Each row comes from the steps of one path. Every step used is in the known rows, and no mark comes twice. Write the path behind each row, first mark first.
Known rows
N, K, Q: [-34 -15 -11   8  -5 -13  -1 -12  -5   8   5 -35  10 -10  42  11   1  56
  11  20 -20  -3   6   5  10  17 -13   1  20   5   9 -29 -18 -12   7  11
  42  29  23  12  10  12   1  14]
S, Q: [ -3  18 -29   8  14 -22   9  14 -12   7  10  19   1  -3  16 -11  41   5
  37  30  -9   3 -22 -29  21 -24 -25   2   4   9   2 -16  20  11  11 -19
  14  20  57  24  17  39  35 -14]
D, N, K, C: [-33  13  -5  14 -12 -27 -10   7   2   1 -26  15  23  -5 -18  -6 -27   1
  -5  24  11   1  15  -1  -5  37   7 -29 -15   3  12 -22  11  -4  -5  31
  29  -9  -9   8 -12  -7 -27  21]
R, E, K, C: [ -2   9 -15  25 -23 -31  12  13  -5  15  13  23 -27  -1  -2   7  -9 -26
  15  10  -1  18  14  -5 -31  21  35  15  -9  11 -16  -5 -19 -18 -18  20
  21 -17  -7   8  26 -12 -26  19]
N, K: [ -6  -7 -23   3 -14 -28  -2  -6  -4   2  14 -10  14  -5   5   7   0   5
  10  25  -7   3   2 -15  16  11 -16 -16   5  -2  13 -36  -3  -2  16  11
  25  -7  -8  15   8  21   6  13]
E, D, Q, L: [ 27  14 -25  22 -11 -10  -3  19 -15  25  35   3 -16  -1 -33  -2  46 -20
  14 -37  22  16 -35 -25  -4 -26 -21  17 -17  26  -2   2  -7  24  -8 -17
  18  -7  10  -2  21  -5  17  -6]
H, K: [-13  13  20   1  23   2 -13   0  15   4   3  22  -7  -7  18   8  25 -21
   9   8  -4  -1   6 -12  16  14  -9  -5  10  34   7  -8 -13   5  -1 -24
  14 -36  -2   4  13  -1  12  27]
E, J: [ 24 -15  -6   7  12 -20  -4 -31 -25  10  32 -36  21  12  38  -5  26   9
  13  42 -12 -20  -5 -30  20 -42 -21  55   1   3   5 -21 -12  15  -5   9
  -5  21  10  51  30  -1  -5  30]
N, K, H, R: [ -2 -16  24  -2   3   1   1 -22   3 -15 -20  21  18  -1  -4  -4 -18   9
 -19  12  -7   2  11  27 -10  15  21 -16  17  -9   8   7   8 -14  15   3
 -16   1  17 -21 -33  12 -13   4]
H, R: [ 20   6  20 -13  16  -2 -10  -2   3 -10   5  19  10   5  22  -6   3   7
   0   4  -2  11  -5  14  -2 -25   3  -8   7  -2   3  10   0  -3  15  -3
   7   5   3  -8 -10   2   8  -4]
Q, K, H, R: [ 13  -2  19  -8  13  18 -10 -10   8  -5 -20  35  18   6   9 -16   9 -12
 -21  -2  -1   9  -3  18 -12  -3  22 -23   7 -21  -4  34   6   5  16  -3
 -13   8  34 -14 -15  -6 -24  12]
B, L: [ 29  11  -3   3 -12  -6 -26  28 -17  27  38  -1   4 -30  10  23  35 -42
  27  -4   9  20 -21 -37  13  29 -26 -26  -6  15  -1   2  18  16 -13  17
  54   4 -18  38  30 -13   8  -8]
N, K, Q, L: [-26   9 -29  24  -8 -20  -1  20  -1  -4  33 -20  -1 -11   4   3  38  17
  30   8  -3  20   0  -8  11   7 -14  -7 -16  14  21  -6 -10  -9   0 -16
  45  11  47 -14  30  -5  15   0]
H, D, Q: [ 15 -23 -17  -9  10   4 -18   2 -14  20  -9 -12 -19 -10 -24  20  -3  -2
 -11 -50  36  -1 -33 -18   7  -7 -16  35  15  25   1  -1  -5  22 -19  -4
  29   5 -35  27 -24  12   1 -13]
R, N, K, H: [ -4 -17  -2  -3 -19  -4  14 -12   5   1 -23  -4  18  -4 -16 -12 -12   5
 -10  26 -22  -2  19   2 -20  53  18   1  21 -16  -5  -5  15  -4  -6   6
 -33 -11   4   6  -6  10 -42  24]
B, J: [ 34  17   3   6  18  -7  -5  21  -3   3  40 -20  21   9  53  -8  15  16
  31  31  -5 -29  -4 -37  26 -10 -36  27 -20  16   3  -1   7  23 -18  39
  27  12 -22  49  16   5  -7  12]
E, K: [  2   7 -10  16   0  -1   3   9 -21  11  41  -7 -12  11  13  16  18  -8
  26  25 -17  -3  10 -20  21 -21   0  27   4  13  -8  -8 -43 -14 -17   0
  19  -5 -35  16  33   0  22   2]
D, N, K: [-12  11 -12   2  -5  -9   3   3 -11  -8 -10 -10  21   9  -7   4 -27   7
   3  23  -3 -11  11   7  24   3 -16 -33  -5  -3   9 -28   2  -1  -4   6
  24 -14 -41   7 -10   1  24  14]
K, H, D, Q, L: [  8  -7 -24  21   2   1 -10  31  -9  14  11   6 -16  -8 -63   4  35 -32
   3 -47  38  16 -26 -16  -2   9  -5  29 -12  28  13  21   5  16 -27 -29
  20  -3  13  -6 -12  -9  -2 -16]
E, D: [ 35   9   9   2 -11   0   1 -11 -17  33  36   0   4  -3  29 -16  19   4
  11  -3 -13  10  -3  -2 -18 -41 -38  20  10   7 -12 -23 -21   5  12  26
 -12  10 -15  25  18   0   2   1]
B, D, N, K, H, R, Q: [-16   0  37 -14  -8  16   2  10  16 -26 -34  -5   4   3 -11   6 -32 -11
 -33   5  -1 -25   7  15   8  19  15 -14  -7 -22   3  13  22 -12  18  10
 -37  -2   0 -15 -29   6   3 -26]
H, R, E, D, N, K: [ 20   6   7  -3 -14  -3  24 -36  -7 -14 -10   8  -2   8   6   4 -56   1
  -3   4  -4   1  20  43 -15 -25  -2 -28  -4  -5  -8 -25   6 -16  17  17
 -22 -26 -54 -23 -18  -7  31  10]
H, R, E, D, N: [ 48  30  22  -2   0  15  23 -11 -10   3  -6  16  -8  18  13 -12 -43  -5
  -9 -13  -3   3   8  50 -28 -51  -5  -6  -7   1 -24   2  -1  -6  -1   2
 -25 -17 -52 -13 -16 -33  34   8]
E, K, Q: [-27  -6  -3  19  11   5   2  -2 -16  14  27 -32 -11   4  46  20  14  45
  24  20 -27  -8  12   1  14 -11  -1  35  16  18  -7  -8 -48 -23 -20  -2
  32  32   3  12  30  -5  13   3]
H, R, N: [ 38   7  20 -39  13   8   5 -23  25 -28  -9   8  -1  -3  21 -20  -9  19
   2  11 -17  16   8   0 -32 -12  18 -13  10 -17 -17  18  13  -2   4  -5
 -42 -12 -11 -15  16  -3 -10   0]
E, K, H, R, Q, L: [-15   8  10  18  -6  -1  11  27   8 -17  31  12 -22   8 -26  -6  31 -23
   9  -8   1   5   1  -7   5 -14  23  10 -30  -4   1  28  -9 -17   2 -27
 -24  -7  34 -38  18  -7   9 -37]
S, Q, K: [  4  24 -47  -4  13  -7  -9   7   4   8   6  23   4  -1  22 -11  58 -22
  27  20  -1   6 -27 -40  20 -29 -17 -32 -10 -15  -3   2  16  31  22  -7
  20  17  66  23  40  21  19   5]

Which path is each row?
[-39   3  24   4  28   9 -11  -6  10  10  -3 -10  -7 -10  55  13  19  37
   7   5 -16  -4  10   9  13  17  -3  13  23  32   4  -5 -24  -8  -5 -19
  30   9  27  -1  18  -3   7  23]	H, K, Q
[  2   9  -2 -23   0   3 -14   1  24  -8   4   7  -3  10  29  -7  23 -13
 -11  -8   2  -4 -19 -18  11 -33   6 -30 -14 -42  -9  16   2  19  37   5
 -10  13  34  -2  30   0   2 -13]	H, R, Q, K
[ -2  10 -23 -16 -14  -7 -15  16  17  11  14  -6  -2   6  23  -8  36 -18
  -1  -1  -1  -7 -21 -38  19 -19  -8 -18 -16 -39  -8   6  -5  29  28   9
  10  13  37  24  43   0  -6  -3]	R, Q, K
[-29  -6  36  -6  -2   4  11  -2  10 -21 -29   1   5  15  -4  -6 -37  13
 -28   2  -6 -26   8  23   4  -1  21 -11  -2 -26  -5   7  11 -12  20  -2
 -41   5   9 -23 -31   9  -3 -26]	D, N, K, H, R, Q
[ -4 -41 -11  -1   2   7  -9 -10 -14  19 -26 -10 -10 -11 -45  22 -20  -4
 -23 -43  32  -8 -17  -2   1  28   2  35  24  20   5  -2   5  13 -17   1
  11   2 -21  16 -44  20 -17  -4]	N, K, H, D, Q
[-25 -17  30  -8 -14  -5   8  -7  15 -16 -11   1   1   4   4  -4 -18  14
 -25   0  -8 -19   5  10  -2   7  21  -1   7 -27  -2   2  10 -11  31   4
 -41  12  30 -18 -21  23 -13 -28]	N, K, H, R, Q
[-15  24 -24  16  -3   1  -6  37   3 -13  11 -22   5 -10 -10   9  23  -8
  26  15   5   8   5  -3  20  18 -19 -17 -31  20  26   0   2  -8 -14  -9
  46   0  20 -14  18 -25  31   2]	B, D, N, K, Q, L
[ -3 -14 -32  17  -6  -5  -8  17  -8   6   7   1 -18 -13 -66  11  21 -30
   4 -40  39  15 -19 -14   3  21   0  15 -13  24  18   8   9  10 -17 -22
  21 -11   3 -14 -17   3  -1 -12]	N, K, H, D, Q, L
[ 29  -4  15 -36  13  24   3 -35  24 -19 -42  15  -1   0  -5 -16  -9   8
 -29 -11  -5   8  -6  -1 -37  10  42 -13  14 -25 -28  40  21  15  -3  -7
 -54  -9   7 -19   5  -3 -35  17]	D, Q, K, H, R, N
[ -7  21 -17  16 -20 -25   1  52   9  -1  43  -6 -12   6 -19 -12  52 -21
  24  -7   6  10 -18 -33  13 -15 -13   4 -34  -3  10   4  -2   9   7 -21
  12  -4  45  -4  36  -6  11 -32]	R, Q, L
[  2 -31   2 -16  -3  17  -5 -17   9  -3 -17  -5   0 -18 -24   0 -26  -7
 -12 -10   6   8  26  13 -22  34   1  15  19  -3   8   2  13 -15  -8  16
 -37  -7 -28   3 -28   3 -33 -10]	R, N, K, H, D
[ 16  -9 -10   8  -7  18  -7  -9 -14  40 -18  13   9   0 -15  -8  23 -17
 -26 -23   6  -7 -23  -9 -16  12   3  11  15 -10 -19  21  -5  33   0   4
  -7  15  25  21   0  -2 -36  29]	E, D, Q, K, H
[-17  -7  46  -9 -10  12  15 -19   6 -14 -22   4   1  13   3  -9 -40  18
 -33  -8  -8 -22  11  28 -10 -17  14  -2   3 -24 -10   1   7 -15  27  12
 -65   8   0 -26 -28   8  -1 -30]	E, D, N, K, H, R, Q
[-39 -12   0  -1  10  11  -5 -13  -3  -5 -16 -34  10  -4  26  15 -34  49
   2   5  -4 -11  20  29  16   6 -16   2  10  11  12 -21 -13 -18 -10   9
  31  25 -18   0 -20  -7  14  -1]	H, D, N, K, Q
[  5  -6 -20 -23 -14 -17   8 -23  12 -16  -1 -15   7  -7   5  -2 -14  14
   5  30 -19   4  16 -16 -10  21   2 -21   9 -16  -3 -27   9  -2   8  12
 -19 -18 -23   5  23  16  -9  17]	R, N, K
[-10   9  11 -10  12  38 -10  20   4   3 -34   0   4  11 -22  -6 -26 -21
 -22 -21  18 -21   7  19   9  -9  -7   2 -14 -17   0  25  10   7 -18  -1
 -13   7 -31   5 -31 -29  -6 -16]	R, Q, K, H, D, N
[ 13  14 -36  22  -2 -19  -5  38 -10  14  26   2 -13   0 -42   1  50 -19
  17 -28  25  16 -41 -35  14  -6  -7  10 -19  23   8  11  -1  27 -19 -36
  46 -10  21   0  19  -2  17  -2]	D, Q, L
[-11  -1  -7  -8   4   3  -4  -7  -7 -11 -12 -10  10  -2 -16  10 -40  -2
  -1   4  11  -8  19  17  18  -2 -17 -19  -5   4  17 -26   5 -10  -7  12
  11 -14 -63   2 -29  -4  22  -5]	H, D, N, K
[-25  17   7  13  -6  -3  11  26  15 -28   3   8  -3   9 -38 -12   5 -14
  -4  -7   9  -3   3   6   7  -3  15 -18 -34 -11  12  20  18  -9   7 -23
 -19 -10  27 -43  -8  -7  14 -32]	D, N, K, H, R, Q, L
[ 21  -3  30 -26  11  24  17 -28  16 -25 -18  15  -9   3   4 -13 -18  12
  -9  15 -26   4  25  11 -37   3  42   7  18 -14 -24  31   3 -18 -11  -5
 -68 -15 -16 -24  12  -5 -23   4]	E, K, H, R, N
[ 53 -10   1  -2 -12  -5  19 -27 -18  24   0  11 -32   4   0  12 -18   2
 -15 -49  13  11 -32  12 -36 -34   7  25  17  15 -32  -4  -5  16   9   1
 -15 -10 -23  -4  -8   7  11   8]	H, R, E, D, Q
[ -6 -33   2  -1  -6   8 -10  -7  -4   5  -7  -2   4 -15 -25   8 -16 -15
  -8 -13  12   4  18  17  -7  28 -11  20  17   4  19  -5   2 -14  -5  15
  -9   5 -20  11 -40   6 -25 -11]	N, K, H, D
[  7   7   9   7  10  33  15  15 -16   4 -20   4 -19  15 -28   8 -48 -27
  -5 -15  10  -8  24  41  -8  -7  11  25  -5   9 -10  19  -7 -20 -43 -10
 -15 -18 -72  -5 -35 -36   9  -1]	R, E, K, H, D, N
[ -9  -4  32  -1  13  12   3 -18  -2 -19 -36  24  24   8 -12  -7 -34  10
 -24  11  -4  -7  16  42  -3  10  20 -27   9  -8   5  12  10 -14   5  -3
 -17  -3  -6 -28 -45  -1  -6   8]	D, N, K, H, R
[-20 -16   9 -22   6   2   8 -40  17 -23 -14 -29   5 -10  47   3 -21  67
  -1  20 -27   4  19  16 -16  13  15 -12  23  -8  -5 -12  -3 -21   8  10
  -9  18  14 -18  13  10  -6   9]	H, R, N, K, Q
